Every row comes from one small tree of marks. The marks that hang from a mark follow it in brackets, in alphabetical order. Every link used is in the known rows. Which tree was each row made from?
Known rows
ropa[dumo puvo]: [-0.57  0.68  0.82 -0.94  1.61 -0.06 -0.05 -0.18  1.96  1.40  2.01 -2.20
 -1.28  3.25 -1.16  1.68 -0.53 -2.68 -1.03  0.16 -0.11 -0.24  1.57 -2.68
  0.14  0.11 -0.49 -0.59 -0.14  0.49 -2.93 -1.35]
vofuz[nedo]: [-0.89 -0.37  0.64 -1.33  0.96 -0.47 -1.61  0.00  0.96 -1.41 -1.98 -1.32
 -0.58  1.30 -0.74  0.93  1.04 -4.94 -0.06  0.72 -0.59  0.08  1.45 -3.00
 -0.99  0.48  1.04 -1.52  0.02  2.18 -1.86  0.49]
vofuz[nedo[makil pupun toki] vekom[dumo]]: [-0.38  0.74 -1.50  1.95 -2.00  0.07  2.06  0.20 -0.87 -1.50 -2.95  0.95
  0.58  4.58 -0.69  0.45  0.83  2.34  1.25 -1.00  0.07 -1.40 -1.81  3.37
 -1.72 -0.36  0.83  0.78  1.11  1.11 -3.52  1.35]
vekom[dumo vofuz[nedo[pupun toki[ropa[puvo]]]]]: [-0.36  0.87 -0.40  0.84 -1.96  1.39 -0.06  0.08  0.70  1.77 -2.24  0.60
  0.86 -1.10  0.85  0.07 -1.49  4.32 -0.28 -4.27 -1.61  0.56  0.56 -0.06
  0.40 -1.71 -0.95  1.15 -0.31 -4.16 -1.05  0.14]
puvo[ropa[pupun[nedo[makil vofuz]]]]: [ 0.65 -0.09  1.58  0.34  0.37 -3.39 -2.24 -0.29 -0.77 -1.41  0.03  0.35
 -1.19 -4.36  2.09 -0.65  1.08  0.46  2.99  0.66  1.13  1.29 -1.82 -1.77
 -0.20  1.26  1.11 -0.13 -0.55 -0.46  1.91 -1.49]
vekom[dumo vofuz[nedo[toki[ropa]]]]: [ 0.02  1.56 -0.68 -0.08 -1.53  0.90  0.28  0.08 -0.70 -1.20 -3.59 -0.47
  1.68 -3.99  2.88  1.18 -1.74  1.31  0.52 -3.80 -2.03  0.52  1.28 -0.31
 -0.80  0.01 -0.75  0.90 -0.17 -2.58  0.94 -0.39]
vekom[dumo vofuz[nedo[toki]]]: [-0.29  1.48 -0.77 -0.58 -1.66  1.14  0.88  0.09 -0.20 -1.68 -3.69 -0.62
  1.88 -2.04  3.12  2.06 -1.08  0.88  0.34 -2.70 -1.77 -0.01  0.41 -1.15
 -0.61  0.00 -0.51  0.38 -0.07  0.71 -1.06 -0.48]
puvo[ropa[dumo[vekom] pupun[nedo] toki]]: [ 0.04 -0.05 -1.42  0.94  1.14  1.82  0.70 -0.09 -1.11 -0.82  1.71  0.15
  1.02 -0.45 -0.24  0.40 -1.42  0.17 -1.11  0.31  1.60 -0.97  0.95  1.19
  1.52  0.70  0.12 -1.46  0.40  2.37  0.96 -1.72]
nedo[pupun vofuz]: [ 0.01 -1.03  0.97 -0.71 -0.29 -0.49 -2.02 -0.26  0.16 -0.72 -1.15 -0.79
 -1.76  0.97  0.11 -0.81  2.83 -3.75  0.66  0.67 -0.95 -0.31 -1.36 -2.19
 -1.32 -1.96  1.53  1.79 -0.40  0.45 -0.02 -0.17]
ropa[dumo pupun[nedo] puvo toki]: [ 0.03 -0.45  0.20 -0.82  1.03  1.83  1.85 -0.19  0.57  0.67  4.28 -0.58
  0.78  2.72  0.16  1.04 -1.70 -1.09 -1.41 -0.18  1.00 -0.27  2.32 -1.08
  2.47 -0.23 -0.90 -2.71  0.25  1.62 -4.30 -1.57]
vofuz[nedo[toki[ropa]] vekom]: [-0.31 -0.24 -0.91 -0.64 -0.13 -0.09  0.16  0.05 -0.24 -0.94 -3.25 -0.84
  0.48  0.47 -1.04  1.25  1.20 -2.24 -0.84  0.27 -0.69 -0.49  0.85  3.18
 -2.04  0.16 -0.49  0.57  0.55  0.24 -1.69  1.59]
nedo[makil toki vofuz]: [ 0.05 -0.41  0.18  0.16 -1.16 -2.61  1.54  0.03  0.04 -0.47 -2.41 -0.64
 -0.12 -1.86  2.43  0.73  2.84 -1.48  2.17  1.93 -0.73 -0.01 -2.73 -1.76
 -1.32  1.03 -0.20  3.62 -0.27 -1.06 -0.40 -0.16]
pupun[nedo ropa]: [-0.34  0.70  1.96 -0.39  0.30 -0.70 -2.98 -0.29 -0.08 -2.61  0.80 -0.21
 -0.57 -1.14 -1.54  2.37 -0.90 -5.31  0.65  1.12 -1.16  0.29 -0.30 -0.85
 -1.54  1.10 -0.19 -3.52 -0.60  1.19  1.98  0.64]
dumo[vekom]: [-0.49 -0.59  0.34  0.09  1.72 -0.29 -1.14 -0.23  1.01 -0.25 -1.54 -1.67
 -1.12 -0.10 -1.93  1.39  2.37 -4.38 -0.37  1.30 -1.03 -0.76  0.61 -0.96
 -1.25  0.07  0.60  0.81 -0.48  2.51 -0.31 -0.50]
puvo[ropa[dumo[vekom] pupun toki]]: [ 0.40 -0.58 -2.07  1.01  1.65  1.54  1.31 -0.01 -0.96 -0.09  0.93 -0.42
  0.34 -0.29 -0.08 -0.58 -0.42 -0.46 -1.80  0.39  1.45 -1.21  1.32  0.05
  1.70 -0.38  1.24  0.43  0.78  2.75  1.33 -2.10]
puvo[ropa[pupun[nedo[makil vofuz[vekom[dumo]]]]]]: [ 0.96  1.91  1.20  0.81 -0.03 -1.78 -1.26 -0.39 -1.95 -2.10  0.32 -0.10
 -0.55 -3.19  1.92  0.42 -0.60  3.29  2.81 -1.54  1.44  0.24 -1.72  2.22
 -0.97  0.44  1.14 -0.08  0.12  0.80  0.25 -1.78]
puvo[ropa[dumo pupun]]: [ 0.98  0.24 -0.34  0.33  1.42  0.38 -1.14 -0.18 -1.25 -1.13  0.27 -0.85
 -1.55  0.34 -0.51 -0.24 -0.67 -0.90 -0.51 -0.18  1.46 -0.16  1.16 -2.13
  0.20 -0.24  1.20 -1.11  0.34  1.46  2.12 -2.70]
topu[puvo[ropa[dumo pupun toki]]]: [ 0.38 -1.07 -1.45 -0.59  1.34  1.60  1.08 -0.12 -1.41  0.63  3.06 -0.77
  0.09  1.49 -0.23 -2.69 -1.02  1.53 -2.29  0.12  1.15 -0.38  1.21 -2.09
  1.62 -0.54  0.52 -0.47  0.61  2.06  0.83 -1.03]
puvo[ropa[pupun[nedo] toki]]: [ 0.62 -1.34 -0.36  0.41  1.18  0.27 -0.40 -0.22 -1.59 -1.87  0.26 -0.10
  0.65 -0.97 -1.04  0.43 -0.04 -0.32 -0.89  1.50  1.02 -0.29  1.20 -2.29
  0.90  0.87  0.35 -2.88  0.04  2.27  0.97 -1.33]
vofuz[nedo[makil pupun[ropa[puvo]]] vekom[dumo]]: [-0.91  1.81  0.85  0.72 -0.86 -1.16 -1.01  0.04  0.80  0.41  1.30  0.90
 -0.86  3.18 -2.13  0.29 -1.44  0.95  1.28 -1.96  0.17 -0.12 -1.16  3.04
 -0.65 -0.96  1.43 -1.75  0.88  0.12 -2.92  1.67]
topu[kega puvo[ropa[pupun]]]: [ 0.87 -1.53  3.30 -2.51  2.91 -0.28 -2.61 -0.24 -0.77  0.42  1.07  1.19
 -1.87  1.79 -2.11 -4.46  1.34  2.43 -1.53  2.59 -0.44  1.29  0.39 -2.72
  0.30 -1.22  2.85 -0.33 -0.08  1.03  2.03 -0.29]
puvo[ropa[dumo[vekom] pupun[nedo[makil]] toki]]: [ 0.02 -0.02 -1.51  1.87  0.63 -0.74  1.67 -0.02 -1.11 -0.79  2.16  0.60
  0.99 -0.82  0.71  0.10 -0.96  1.11  1.04  0.71  1.86 -0.57 -0.14  1.32
  1.53  1.87  0.38 -1.00  0.58  1.28  0.82 -1.58]
vofuz[nedo[toki[ropa[pupun]]] vekom]: [ 0.87 -0.73 -0.88 -0.28  0.13  0.79  0.62 -0.05 -1.01 -0.91 -3.29  0.05
  0.05 -0.67 -0.41 -0.19  1.44 -1.41 -0.70 -0.63  0.24 -0.35  1.43  3.87
 -0.88 -1.25  0.41  0.15  0.80  0.35 -1.92  0.57]
makil[nedo[toki vofuz]]: [ 0.38 -0.08  0.89 -0.59 -1.18  0.70 -0.57 -0.05  2.23 -0.80 -2.77 -0.22
  0.39 -0.49  3.03  0.68  2.11 -1.70  0.16  1.89 -0.36  0.25 -0.73 -0.35
 -1.45 -0.56 -0.72  0.80 -0.63  1.15 -0.18  0.75]
kega[topu[puvo[ropa[pupun[nedo] toki]]]]: [ 0.20 -1.62  0.69 -1.31  1.91  1.51 -0.86  0.35 -2.46 -0.18  1.52  0.67
  0.95 -0.57 -3.02 -2.26 -0.11  3.49 -1.77  1.64  1.35  0.30  1.07 -1.92
  1.28  0.59  0.15 -2.42 -0.70  2.15  1.40  2.11]
nedo[makil pupun[ropa]]: [ 0.10 -0.40  0.38  0.97 -0.77 -2.23 -1.71 -0.12 -0.57 -1.58  0.28  0.80
 -1.83  1.19 -2.02 -0.30  1.23 -3.14  2.23  1.17 -0.78 -0.10 -2.31 -0.86
 -1.42 -0.12  1.38 -0.87  0.18 -0.37  2.46  0.88]

Write each row's tree
[-0.70  1.13 -0.51 -1.90 -0.12  0.63  0.85 -0.09  1.87  1.51  3.48 -1.29
  1.38 -2.82  2.11  1.66 -2.19 -1.94 -1.14 -1.43 -1.56 -0.21  0.58  1.57
  1.85 -0.56 -0.71  0.39  0.26  1.46  0.08 -0.35]
pupun[ropa[dumo[vekom[vofuz]] puvo toki]]
[-0.41 -1.71  1.93 -2.45  2.40 -0.31 -0.39 -0.10 -0.49  0.64  1.59  0.17
  0.21  3.02 -1.79 -2.95  0.70  1.51 -2.70  4.34 -1.14  0.56  0.42 -3.42
  0.50  0.49  1.77  0.12  0.28  1.64  1.19  1.24]
topu[kega puvo[ropa[toki]]]
[-0.61  1.70  0.96  0.37 -1.29  0.88  0.36  0.01  1.17  0.14  2.71  0.39
  0.48  1.50 -1.00  2.96 -3.06 -0.60 -0.82  0.62 -0.34  0.04 -1.15  0.49
  0.09  1.13 -2.55 -2.18 -0.36 -0.70 -0.48  0.38]
pupun[nedo[toki] ropa[dumo puvo]]
[ 0.57 -0.88 -0.49  1.12 -1.91 -2.07  0.72 -0.13 -1.05 -0.08 -2.02  0.21
 -0.72 -0.19  0.59 -0.82  3.31  0.20  1.93  0.76 -0.64 -0.35 -3.07  4.20
 -2.27 -0.95  0.15  4.47  0.35 -2.54 -0.09  1.25]
nedo[makil pupun toki[ropa] vofuz[vekom]]
[-0.31 -0.23  0.13  1.29 -0.93 -2.07  1.28 -0.08 -0.20 -1.65 -1.44  0.13
  0.53  0.64 -0.28  2.38  1.34 -0.77  1.96  2.44 -0.69 -0.04 -1.72 -0.75
 -1.49  2.91 -1.59 -0.44 -0.45 -0.25 -1.00  0.23]
pupun[nedo[makil toki]]
[ 0.50 -1.06 -0.07  1.03 -1.19  2.16 -0.54 -0.03  1.54 -1.06 -2.69  0.98
 -0.16  4.37 -1.05  0.00  2.47 -0.50 -0.55  1.94 -0.12 -0.51 -0.59  0.07
 -1.52 -1.23 -0.44 -1.07 -0.21  1.19  0.09  1.32]
makil[nedo[pupun toki]]
[-0.67 -1.25 -1.23  1.40 -1.68 -1.14  1.00  0.33  0.13 -0.68 -2.90  1.43
 -0.01  3.48 -0.59 -0.42  2.47 -0.70  1.55  1.29 -0.26 -0.42 -2.05 -0.78
 -0.99  0.47  0.48  0.64  0.45 -0.37 -1.85  1.72]
vofuz[nedo[makil pupun toki]]
[-0.16  0.00 -1.69  0.06  1.26  0.27  0.87 -0.02 -0.86 -1.15  0.78 -1.74
  0.52  1.79 -0.36  1.00 -1.30 -2.00 -1.71  1.41  0.74 -1.03  1.08 -2.80
  0.35  1.44  0.03 -0.66  0.66  1.98  1.30 -1.39]
puvo[ropa[dumo toki]]
[ 0.38  0.21  2.08 -0.70 -1.28  0.54 -4.12 -0.13  1.98 -1.41  0.27  1.13
 -1.37 -0.41  1.38 -1.28  0.89 -3.68  1.07  0.58 -0.40  0.49 -1.50  0.35
 -1.41 -2.48  1.58 -1.54 -0.34  0.99  3.25  1.80]
makil[nedo[pupun[ropa] vofuz]]
[-0.86 -0.72 -1.67  0.41 -2.28 -1.33  0.93  0.19  1.00 -0.03 -3.39  1.17
  0.97 -1.23  1.99 -0.05  2.76  0.84  2.33 -0.76 -1.44 -0.25 -2.44  2.09
 -0.51 -0.14  0.37  2.62  0.20  0.02 -0.75  1.52]
dumo[vekom[vofuz[nedo[makil pupun toki]]]]
[-0.42  0.42  0.91 -1.69  1.96  0.77 -1.83  0.46 -1.01  0.57  1.15 -0.96
 -0.95  2.05 -3.37 -1.61 -0.93  1.99 -1.59  0.74  0.81  0.04  0.73 -2.38
 -0.54  1.02  0.04 -0.37 -0.72  1.20  2.76  1.87]
kega[topu[puvo[ropa[dumo]]]]
[ 0.03 -1.57  0.55 -0.49  1.45 -0.74  0.07  0.42 -2.39  0.06  1.65  1.29
  0.93 -0.82 -2.36 -2.73  0.25  4.37  0.38  1.97  1.58  0.66 -0.01 -1.43
  1.23  1.75  0.37 -1.72 -0.47  1.15  1.17  2.32]
kega[topu[puvo[ropa[pupun[nedo[makil]] toki]]]]
[ 0.46 -2.03 -0.11 -0.62  1.80  0.48  1.57 -0.24  0.46  1.44  1.39 -1.21
 -0.16  1.23 -1.09 -0.11  1.32 -1.85 -1.86  1.05  0.40 -0.29  2.45 -2.85
  2.10 -1.28  0.34 -0.68  0.21  1.75 -3.88 -1.57]
ropa[pupun puvo toki]
[-0.78 -0.05 -0.96  1.71 -1.69 -1.00  1.53  0.35  1.20  2.58  0.34  1.46
 -0.35  3.74 -0.57 -1.01 -0.65  1.74  0.78 -0.94  0.42  0.22 -0.65  0.57
  0.49  0.16 -0.75  1.05  0.52 -4.79 -2.13  1.00]
vofuz[nedo[makil pupun toki[ropa[dumo puvo]]]]
[ 0.11  0.93 -1.65  0.64 -1.34 -1.54  2.03  0.00  0.21  0.55 -1.00 -0.58
  0.82 -4.19  3.14  1.11  0.15  0.44  2.18 -1.69 -1.71  0.11 -0.85  3.10
 -0.63  1.27 -1.39  3.89  0.02 -3.04  2.36 -0.78]
nedo[makil toki[ropa[dumo[vekom[vofuz]]]]]
[ 0.24 -1.12  0.21  0.33  0.36  0.37  0.42  0.14  0.79  2.09 -2.04  0.61
 -0.36 -0.78 -0.67 -1.08  0.54  0.42 -1.11 -0.68  0.27  0.84  1.81 -0.73
  1.05 -1.18 -0.46  0.04 -0.09 -2.59 -2.49 -0.17]
vofuz[nedo[toki[ropa[pupun puvo]]]]
[-1.07  0.50 -0.58 -0.15  0.59  1.22  1.37  0.07  1.54  1.91  3.45 -0.78
  0.55  0.68 -0.85  1.38 -2.02 -3.08 -2.08  0.52 -0.31 -0.87  0.64  1.05
  1.67 -0.17 -0.36 -0.22  0.53  1.55 -0.73 -0.19]
pupun[ropa[dumo[vekom] puvo toki]]
[-0.13  1.00 -1.25 -1.61 -1.60  0.39  0.45  0.14  0.25 -0.86 -1.95 -0.83
  1.41 -2.42  3.38  1.02 -1.61 -1.41  0.35 -2.54 -1.48  0.34  1.23  0.70
 -0.49  0.42 -1.14  0.88  0.26 -2.02  0.82  0.06]
vekom[vofuz[nedo[toki[ropa[dumo]]]]]
[-0.67 -1.27 -0.15  1.00 -0.56  0.34 -0.34  0.21  1.30  2.21 -2.18  0.89
 -0.52  2.31 -2.59 -0.79  0.98  0.70 -1.27 -0.23 -0.46  0.23  0.25 -0.55
 -0.04 -0.96 -0.69  0.58 -0.18 -3.42 -2.17  1.47]
vofuz[nedo[pupun toki[ropa[puvo]]]]
[-1.52  1.17  0.01  0.79 -0.20 -1.32  1.70  0.01  1.51  1.20  5.17  0.48
  1.11  0.16  0.05  2.06 -2.59 -1.26  0.72  0.90  0.01 -0.30 -0.73  2.02
  1.54  2.21 -1.05 -1.57  0.27  0.07 -1.26  0.61]
pupun[nedo[makil] ropa[dumo[vekom] puvo toki]]
[ 0.64  1.13 -1.63  1.22 -1.39 -0.98  1.16 -0.08 -0.73 -0.74 -0.41  1.09
  1.13 -4.43  3.14  1.24 -0.72  4.59  2.36 -1.42  0.38  0.20 -2.12  3.15
  0.58  1.62 -1.02  0.97 -0.04 -0.07  2.66 -1.61]
puvo[ropa[dumo[vekom[vofuz]] pupun[nedo[makil toki]]]]
[-0.28  1.22  0.75  0.50 -2.55  2.41 -0.81  0.21  3.78  2.36  1.39  2.20
 -0.16  1.24  1.86 -0.68 -0.53  1.21 -0.67 -0.22  0.24 -0.15 -2.74  4.31
  0.44 -2.79 -0.61  1.23 -0.24 -0.69  1.09  1.81]
makil[nedo[pupun[ropa[dumo[vekom] puvo]] toki vofuz]]
[-0.28 -0.73  1.64 -1.61  2.36 -0.25 -2.87  0.34 -0.99  0.51 -0.56 -0.94
 -1.22  0.17 -4.59 -1.81  0.93  1.81 -1.52  1.83  0.31  0.47  0.36 -3.38
 -1.02  0.94  0.51 -0.30 -1.14  1.14  2.81  2.40]
kega[topu[puvo[ropa]]]
[-0.02  0.97 -0.46  1.78 -1.23 -1.61  1.49  0.00 -0.83 -0.91  0.44  0.13
  0.55  0.60  0.78  1.96 -1.23 -0.49  2.01  0.36 -0.38  0.12 -0.72  1.13
 -1.26  2.83 -1.96  0.00 -0.12 -3.70  0.86 -0.23]
pupun[nedo[makil toki[ropa[dumo]]]]
[-0.70  2.06  1.31  0.08 -2.54 -1.91  0.78  0.08  1.48  0.81  3.15  1.02
  0.35 -1.35  2.77  1.82 -2.31  0.32  2.12  0.49 -0.10  0.83 -3.79  0.88
  0.20  1.59 -1.96  0.71 -0.31 -2.75 -0.46  0.49]
pupun[nedo[makil toki vofuz] ropa[dumo puvo]]
[-0.12  1.32 -0.65 -0.07 -1.33  0.73  0.40 -0.17  0.11 -0.59 -0.66 -0.63
  1.58 -3.89  2.27  2.71 -1.40  0.01  0.72 -2.07 -1.84  0.08  0.08  3.87
 -0.83  1.05 -2.37  1.26 -0.60 -2.01  2.07 -0.35]
pupun[nedo[toki[ropa[dumo[vekom[vofuz]]]]]]
[ 0.74  0.24  0.08  1.45  0.13  2.66  0.78  0.02  2.93  2.97  0.37  1.00
 -0.19  0.35  0.71 -0.56 -0.37  2.24 -1.29 -1.02  1.05  0.34  2.22  3.83
  1.17 -1.88 -1.41  0.19 -0.25 -1.94 -0.43 -0.67]
makil[nedo[toki[ropa[dumo[vekom] pupun puvo]]]]
[-0.50 -1.34 -1.13  0.40 -1.24  0.82  0.11  0.22  0.31 -0.89 -3.26  0.89
  0.05  3.84 -1.56 -0.04  2.00 -1.77 -0.52  1.13 -0.42 -0.72 -0.96 -1.20
 -0.91 -0.82  0.28  0.09  0.25  0.67 -1.73  1.50]
vofuz[nedo[pupun toki]]
[ 0.54 -0.16  0.35 -0.47  1.58  0.85 -1.25 -0.23 -0.84  0.51  2.09 -0.84
 -1.68  1.15 -1.07 -2.37 -0.67  1.34 -1.20 -0.45  1.04  0.22  0.62 -2.03
  0.34 -0.70  0.68 -0.62  0.07  1.31  1.81 -1.21]
topu[puvo[ropa[dumo pupun]]]
[ 1.01 -0.48  2.18 -0.94  0.46 -0.60 -2.47 -0.44 -0.87 -1.06  0.14 -0.30
 -1.14 -4.43  1.76 -0.68  0.75 -3.02  1.51 -1.00 -0.37  1.27  0.76 -0.50
 -0.54 -1.01  0.72 -0.29 -0.86 -1.99  1.10 -1.30]
toki[ropa[pupun[nedo[vofuz]]]]
[ 0.54 -2.20 -0.01 -1.43  2.26  1.58 -0.24  0.46 -2.47  0.62  0.25  0.13
  0.22 -0.29 -3.21 -3.40  0.95  2.77 -2.45  1.51  1.23  0.11  1.28 -2.62
  1.43 -0.46  1.22 -0.52 -0.37  2.47  1.82  1.58]
kega[topu[puvo[ropa[pupun toki]]]]
[-0.29  0.12 -1.16  1.46 -0.28 -0.50  2.48  0.36  1.48  3.29 -0.13  1.46
 -0.01 -0.65  0.86 -1.15 -0.37  2.11  0.70 -1.63  0.94  0.51  0.65  2.85
  1.82 -0.15 -0.39  1.92  0.44 -3.74 -2.55 -0.56]
vofuz[nedo[makil toki[ropa[dumo[vekom] pupun puvo]]]]
[ 0.49  1.07 -0.22  0.83 -1.34 -1.01  1.56  0.14  0.26  1.79 -1.72  0.88
  1.06 -4.72  3.54 -0.41 -1.41  5.50  1.96 -4.55 -0.65  1.51  1.01  0.05
  1.46 -0.59 -0.38  1.25  0.02 -4.65 -1.63 -1.55]
vekom[dumo vofuz[nedo[makil toki[ropa[pupun puvo]]]]]
[ 0.71  0.66  0.50  0.30  1.19  0.47 -2.00 -0.25 -1.13 -1.87  1.25 -0.29
 -0.80  0.36 -0.72  0.71 -1.69 -0.20  0.04 -0.39  1.61  0.04  0.77 -1.22
  0.13  0.73  0.19 -3.09 -0.09  1.20  1.70 -2.19]
puvo[ropa[dumo pupun[nedo]]]
[ 0.27  1.75  1.01 -0.99  0.40  0.08 -0.66 -0.34 -0.64 -1.64 -0.75 -2.49
 -0.60 -0.48  1.44  1.58  0.43 -1.87  0.24 -1.17 -0.77 -0.70  0.00  1.01
 -2.06 -1.23  0.95  1.80  0.14  2.41 -2.00 -1.07]
nedo[vofuz[vekom[dumo]]]
[ 0.57 -0.98 -0.54 -1.66  1.92  2.20  0.79  0.54 -2.51  0.63  2.46  0.00
  0.42  1.67 -2.09 -3.00 -1.06  2.89 -2.57  0.36  1.81 -0.30  1.67 -1.74
  1.81 -0.47  0.84 -0.46  0.09  2.16  1.58  1.07]
kega[topu[puvo[ropa[dumo pupun toki]]]]
[ 0.38 -0.06  0.64  0.52  2.07  0.69 -0.09 -0.18  1.24  2.98  2.01 -0.81
 -1.70 -0.61 -1.30 -0.50 -0.39 -0.95 -0.92 -1.85  0.54  0.34  2.59  1.27
  1.30 -1.71  0.23  0.88 -0.23 -2.00 -0.77 -2.26]
toki[ropa[dumo[vekom] pupun puvo]]
